Known rows, with every step that occurs
B G Z X: 0.44  0.38  -0.69  -0.84  -2.13  -1.53  -0.65  1.60  0.73  0.07  2.92  -2.04  0.97  -1.31  3.28  -0.41  0.49  -0.04  0.19  -0.27  1.11  -1.55  -0.20  0.77  -0.94
H W: 1.29  -0.28  -0.39  1.61  -1.34  0.81  0.90  1.23  0.73  -0.11  2.14  0.21  -0.62  1.82  1.72  -0.95  -1.19  -0.08  0.70  -3.31  -1.32  -2.00  -0.26  -0.31  -0.55
Z X: 1.35  -0.33  -0.18  0.71  -2.00  -0.75  -1.25  2.11  -1.11  -1.83  1.62  -2.29  0.32  -0.17  0.70  -0.94  -0.05  0.17  0.58  -1.70  0.25  -1.42  -0.14  1.03  -2.26
B G L W: 0.23  0.27  -0.76  0.88  -0.98  -0.41  0.24  1.18  1.24  1.32  1.29  -0.05  2.30  0.72  1.86  0.80  -0.90  -1.14  -1.33  -2.43  -1.96  -1.37  0.08  0.28  0.93
X B W R G L: 2.48  -1.90  0.47  -0.24  -3.22  -1.14  0.96  2.20  0.44  1.54  2.43  0.60  0.38  -1.73  1.39  2.34  -1.58  -2.16  2.14  -4.45  -0.09  -1.66  -0.69  1.18  -1.38
H G Z X L W R: -1.63  -1.21  -0.75  1.59  -2.19  0.18  -1.22  3.49  -1.20  1.75  3.36  -0.58  -1.27  -2.00  0.50  1.16  2.01  -1.69  0.73  -1.63  -2.81  -0.76  1.58  1.65  -0.78
H G Z W R: 1.03  -1.15  -1.75  0.88  -1.73  0.57  -0.37  3.28  -1.41  3.15  3.29  -0.18  -1.04  -0.62  1.17  1.83  1.54  -1.62  2.95  -3.22  -2.35  -2.26  -0.18  -0.20  -1.02
Z W R G B: 2.31  -0.30  -0.74  0.70  -1.61  2.19  -0.39  2.46  0.04  0.63  3.06  -0.11  1.14  -1.21  0.97  1.57  1.81  -1.69  3.94  -6.47  -1.05  -1.98  -0.73  -0.09  -1.83
Z X L W R: -1.05  -0.87  -0.17  3.09  -2.96  0.59  -1.26  2.44  -1.67  -0.60  2.43  -0.65  0.23  -1.21  -0.25  -0.22  1.16  -1.90  1.52  -2.99  -1.27  -1.22  1.02  0.83  -0.88
W R G Z X: 0.98  -1.64  -1.21  -0.08  -3.90  -1.04  -0.59  3.69  -0.45  0.01  3.66  -1.46  0.96  -3.28  2.36  0.20  1.44  -1.02  2.42  -3.18  0.48  -1.80  -0.40  1.29  -3.01
X L W R G: -0.75  -1.72  -0.08  2.21  -2.93  2.81  0.06  1.72  -0.62  0.85  2.49  1.00  0.48  -1.75  0.63  0.09  0.32  -1.81  2.11  -4.39  -1.45  -0.66  1.24  -0.07  -1.14
G L: 1.32  -0.94  -0.36  0.60  -1.64  -1.15  0.35  1.49  0.21  1.00  -0.03  -1.87  0.90  0.91  1.50  0.91  -1.07  -0.37  -0.86  -2.90  -1.46  -1.92  -0.31  0.54  -0.34
L W: -0.34  -0.42  -0.72  2.01  -0.88  0.47  -1.31  1.00  0.39  -0.17  1.50  -0.11  0.66  -0.06  0.77  -0.63  -0.52  -1.06  0.57  -2.53  -1.45  -1.44  0.31  0.40  -0.52
R X L: 0.18  -2.45  0.80  1.44  -2.53  2.02  0.96  -0.11  -0.23  -0.43  0.25  -1.59  -0.95  -0.19  0.37  -0.46  -0.78  0.37  -0.42  -2.39  0.67  -2.13  1.36  0.80  -1.67
L W R X B: 0.25  -2.35  -0.63  3.18  -2.32  0.55  -0.49  1.07  -0.05  0.21  3.24  0.73  0.12  -1.50  -1.54  -0.80  -0.77  -2.04  2.38  -4.08  0.75  -3.72  0.89  1.56  -1.21
G Z W R X: 0.89  -2.21  -1.60  1.72  -3.08  0.25  0.16  1.95  -0.47  1.04  3.18  -0.84  0.26  -1.44  0.77  0.94  1.30  -1.81  3.04  -4.52  0.38  -4.35  -0.46  0.50  -1.74
X L: -0.25  -0.97  0.78  1.32  -2.03  1.61  0.02  0.17  -0.48  0.68  0.15  -1.54  -1.09  0.55  1.39  -0.29  -0.65  -0.13  0.03  -1.97  -0.50  -0.74  0.90  -0.25  -0.44
Z X L W R G B: -0.62  -0.63  0.20  1.37  -2.08  1.77  -1.15  2.80  0.27  -0.66  3.25  -0.47  1.15  -2.71  0.61  0.76  2.26  -1.74  1.79  -4.71  -1.23  -0.39  1.05  1.89  -1.53
R W: 0.70  -1.66  -0.62  1.13  -2.87  1.63  -0.55  0.16  -0.46  0.83  1.14  -0.43  -0.44  -0.20  0.89  -0.24  -0.17  -0.40  1.06  -2.72  -0.21  -1.61  0.79  -0.67  -2.12
H G B W R X L: 0.21  -1.36  -0.28  0.09  -1.73  1.81  1.14  1.00  0.69  0.34  1.03  -1.29  -1.62  -1.76  0.44  3.38  2.01  -1.58  0.61  -3.47  -1.01  -1.06  0.75  1.13  0.25
H X B W: 1.29  -1.40  1.27  0.24  -0.72  -1.32  -1.03  1.05  1.59  0.56  1.74  -0.28  -1.85  0.03  1.78  0.25  -1.79  0.33  -0.32  -0.88  0.43  -1.72  1.13  1.03  -0.97
B G: 1.01  0.35  -0.48  -0.10  -1.60  0.80  0.21  0.03  0.41  0.28  1.20  -1.08  1.12  0.41  2.29  -0.56  -0.61  -0.03  0.41  -1.49  0.40  -0.99  -0.26  -0.89  0.25
L W R: -0.56  -0.71  -1.83  3.00  -2.17  0.36  -0.98  1.98  -0.45  0.19  1.96  0.07  1.09  -0.96  0.20  -0.13  0.65  -2.42  2.06  -3.93  -1.39  -1.75  -0.10  -0.34  0.15
L W R X B G: 0.59  -1.37  -0.51  2.22  -2.31  0.96  0.02  0.21  0.49  0.42  3.80  1.22  0.95  -1.56  -0.70  -0.89  -0.76  -2.09  2.01  -3.15  1.28  -3.17  0.59  0.80  -0.11

Rows
2.99  -1.62  0.86  -0.46  -3.57  -2.13  0.17  3.70  -0.48  -0.29  3.37  -0.02  0.64  -2.25  0.69  1.88  -0.80  -1.87  2.04  -4.00  0.47  -1.94  -0.52  2.35  -2.79 => Z X B W R G L
1.12  -0.13  -0.09  -1.39  -0.86  0.33  -0.13  0.88  2.68  -0.91  1.75  -0.69  0.98  -1.79  2.85  1.87  0.44  -0.73  1.21  -3.65  -0.02  -0.08  -0.80  0.72  -1.34 => R G B W
-1.00  -0.57  0.93  1.96  -1.64  0.77  -1.66  1.52  -0.81  -1.13  1.87  -0.80  -0.17  -0.38  -0.04  -0.97  0.16  -0.61  -0.10  -1.59  -1.33  -0.69  1.48  1.40  -1.62 => Z X L W
1.04  -1.90  -1.28  1.27  -3.35  -0.46  0.90  0.95  0.03  -1.74  1.31  -1.11  0.34  -1.72  0.67  1.35  0.57  -1.90  2.02  -3.60  1.20  -2.66  -0.86  0.20  -1.01 => B W R X
1.56  -1.89  0.90  0.17  -1.91  -0.52  0.24  -0.32  1.17  -1.02  2.16  -0.08  -1.13  -0.88  0.04  0.09  -1.95  -0.75  1.08  -2.10  2.05  -2.74  0.10  1.69  -1.89 => R X B W
0.70  -1.97  -0.78  0.60  -3.31  -0.34  0.79  0.30  1.35  2.21  3.57  -0.50  0.19  -2.31  1.69  -0.17  -0.38  -1.40  1.99  -2.32  2.55  -3.76  0.12  0.83  -0.17 => W R X B G Z
1.17  -2.05  -1.57  2.02  -3.45  0.66  0.55  1.17  -0.75  -0.75  1.13  -1.69  0.51  -1.23  -0.04  0.17  0.37  -1.16  1.54  -4.07  0.89  -3.09  -0.04  0.24  -1.20 => W R X
0.72  -1.35  -0.29  0.66  -1.50  0.32  0.05  2.49  0.75  0.94  1.73  0.45  1.84  -0.36  1.52  0.89  -1.14  -0.76  -0.28  -4.05  -2.40  -1.26  0.39  1.38  -1.81 => R G L W
-0.60  -1.68  -1.19  1.72  -2.55  -0.31  -0.01  0.48  1.83  2.20  4.42  0.92  0.84  -2.71  0.81  -0.34  -0.09  -2.25  2.01  -2.64  1.38  -3.69  0.75  1.27  0.04 => L W R X B G Z
2.58  -1.24  0.80  -0.15  -3.39  -0.86  -0.52  2.97  -0.80  -1.48  4.01  0.39  -0.07  -2.59  0.44  0.37  -0.29  -1.57  3.50  -3.36  1.52  -1.40  -0.53  1.71  -3.10 => Z X B W R G
1.13  -0.25  0.11  1.61  -2.34  -1.60  -0.61  2.84  -0.50  1.13  3.61  0.27  1.83  -0.69  -0.14  0.34  -0.45  -2.18  1.04  -2.95  -0.59  -2.35  0.36  1.80  0.01 => Z X B G L W R
1.73  -1.41  -0.88  0.83  -3.37  1.40  0.24  2.18  -0.94  0.35  2.06  -0.32  1.00  -1.60  1.39  0.04  0.23  -1.10  2.75  -4.43  -0.07  -1.36  -0.45  -0.34  -2.01 => W R G
-1.57  -1.14  -0.55  3.28  -2.72  1.65  -0.41  1.24  -0.86  1.00  1.35  0.00  -0.02  -0.74  0.13  0.14  0.68  -2.22  1.56  -3.42  -1.70  -1.07  0.97  -0.49  0.54 => X L W R
0.16  -2.63  -0.19  2.34  -3.79  2.05  1.14  0.65  -1.12  0.06  0.82  -1.68  -0.60  -1.00  -0.13  0.25  0.30  -1.04  1.16  -3.81  0.77  -2.61  0.79  0.15  -0.94 => W R X L
0.41  -1.38  -1.77  2.10  -2.85  0.02  1.35  1.60  0.59  0.68  1.81  -0.24  2.74  -1.05  0.65  1.37  0.21  -2.17  0.09  -4.19  -0.76  -3.30  0.12  0.72  0.46 => B G L W R X
0.63  -2.70  -0.69  2.85  -2.57  -0.68  0.20  1.78  0.48  1.25  2.28  0.46  0.80  -1.12  -1.37  0.81  -1.29  -2.15  0.88  -4.67  -0.45  -4.04  0.61  2.33  -0.66 => G L W R X B
2.04  -2.06  -0.90  2.32  -2.92  1.66  0.39  1.69  -1.69  -0.63  2.29  -0.60  0.30  -0.25  -0.84  0.50  0.69  -1.57  3.38  -5.21  0.19  -4.01  -0.19  -0.11  -2.20 => Z W R X
1.51  -1.92  -0.10  0.05  -3.66  -1.25  -1.05  3.35  -0.23  1.03  4.60  -0.62  -0.04  -3.27  1.37  -0.36  0.17  -1.08  3.06  -2.95  1.39  -2.33  0.13  2.16  -3.15 => W R G Z X B
-2.19  -1.28  -0.76  2.53  -3.09  -0.61  -1.42  2.69  -0.22  0.73  3.11  -0.96  -0.09  -2.42  1.19  0.24  1.81  -2.18  1.21  -2.19  -1.02  -1.54  0.98  1.18  -0.57 => G Z X L W R
0.71  -0.96  -0.30  0.34  -3.16  -3.32  -1.13  2.49  0.34  0.36  3.91  -0.93  -0.74  -2.89  1.36  0.87  0.48  -2.16  2.77  -1.74  1.42  -2.39  -0.89  1.64  -1.14 => G Z X B W R
-0.20  -1.44  -0.22  0.92  -2.65  1.01  0.86  0.12  1.61  -0.60  0.77  -1.71  -0.39  -2.19  1.01  2.56  1.89  -1.99  1.01  -4.13  0.66  -1.80  0.05  0.64  0.37 => G B W R X L
0.25  -2.47  0.07  1.49  -3.72  0.99  1.41  0.35  -0.44  -1.03  0.77  -1.15  -0.91  -1.54  0.51  1.49  0.66  -1.90  1.25  -3.45  0.95  -2.05  0.09  0.09  -0.73 => B W R X L
1.75  -0.62  -1.10  2.23  -2.60  1.04  -0.40  2.17  -1.88  0.46  2.18  -0.44  0.33  0.34  0.08  0.41  0.70  -1.91  3.74  -4.61  -0.88  -2.69  -0.80  -1.09  -1.18 => Z W R
2.10  -2.35  0.50  0.26  -2.46  -0.23  -0.24  2.58  0.88  0.91  2.94  0.74  -1.04  -1.77  1.92  1.00  -1.12  -0.62  1.69  -3.07  0.44  -1.56  0.99  0.92  -2.01 => H X B W R G
1.82  -2.68  -0.59  1.03  -2.09  0.86  0.06  2.43  -0.86  3.14  4.52  0.71  -2.26  -1.28  -0.63  1.23  0.19  -1.47  3.33  -3.39  -0.16  -4.25  0.85  1.79  -2.29 => H G Z W R X B
1.24  -0.69  1.10  0.06  -1.33  -0.90  -0.55  0.21  0.87  0.03  1.82  0.15  -1.31  -0.24  1.01  0.00  -1.90  -1.00  1.40  -1.59  1.01  -1.41  -0.44  0.51  -0.84 => X B W
0.12  -1.67  -0.23  1.18  -2.80  -1.06  -1.66  3.42  0.36  1.08  5.54  0.87  0.42  -3.57  0.76  -0.43  0.36  -1.85  3.16  -3.13  0.31  -2.29  0.69  2.73  -2.92 => L W R G Z X B
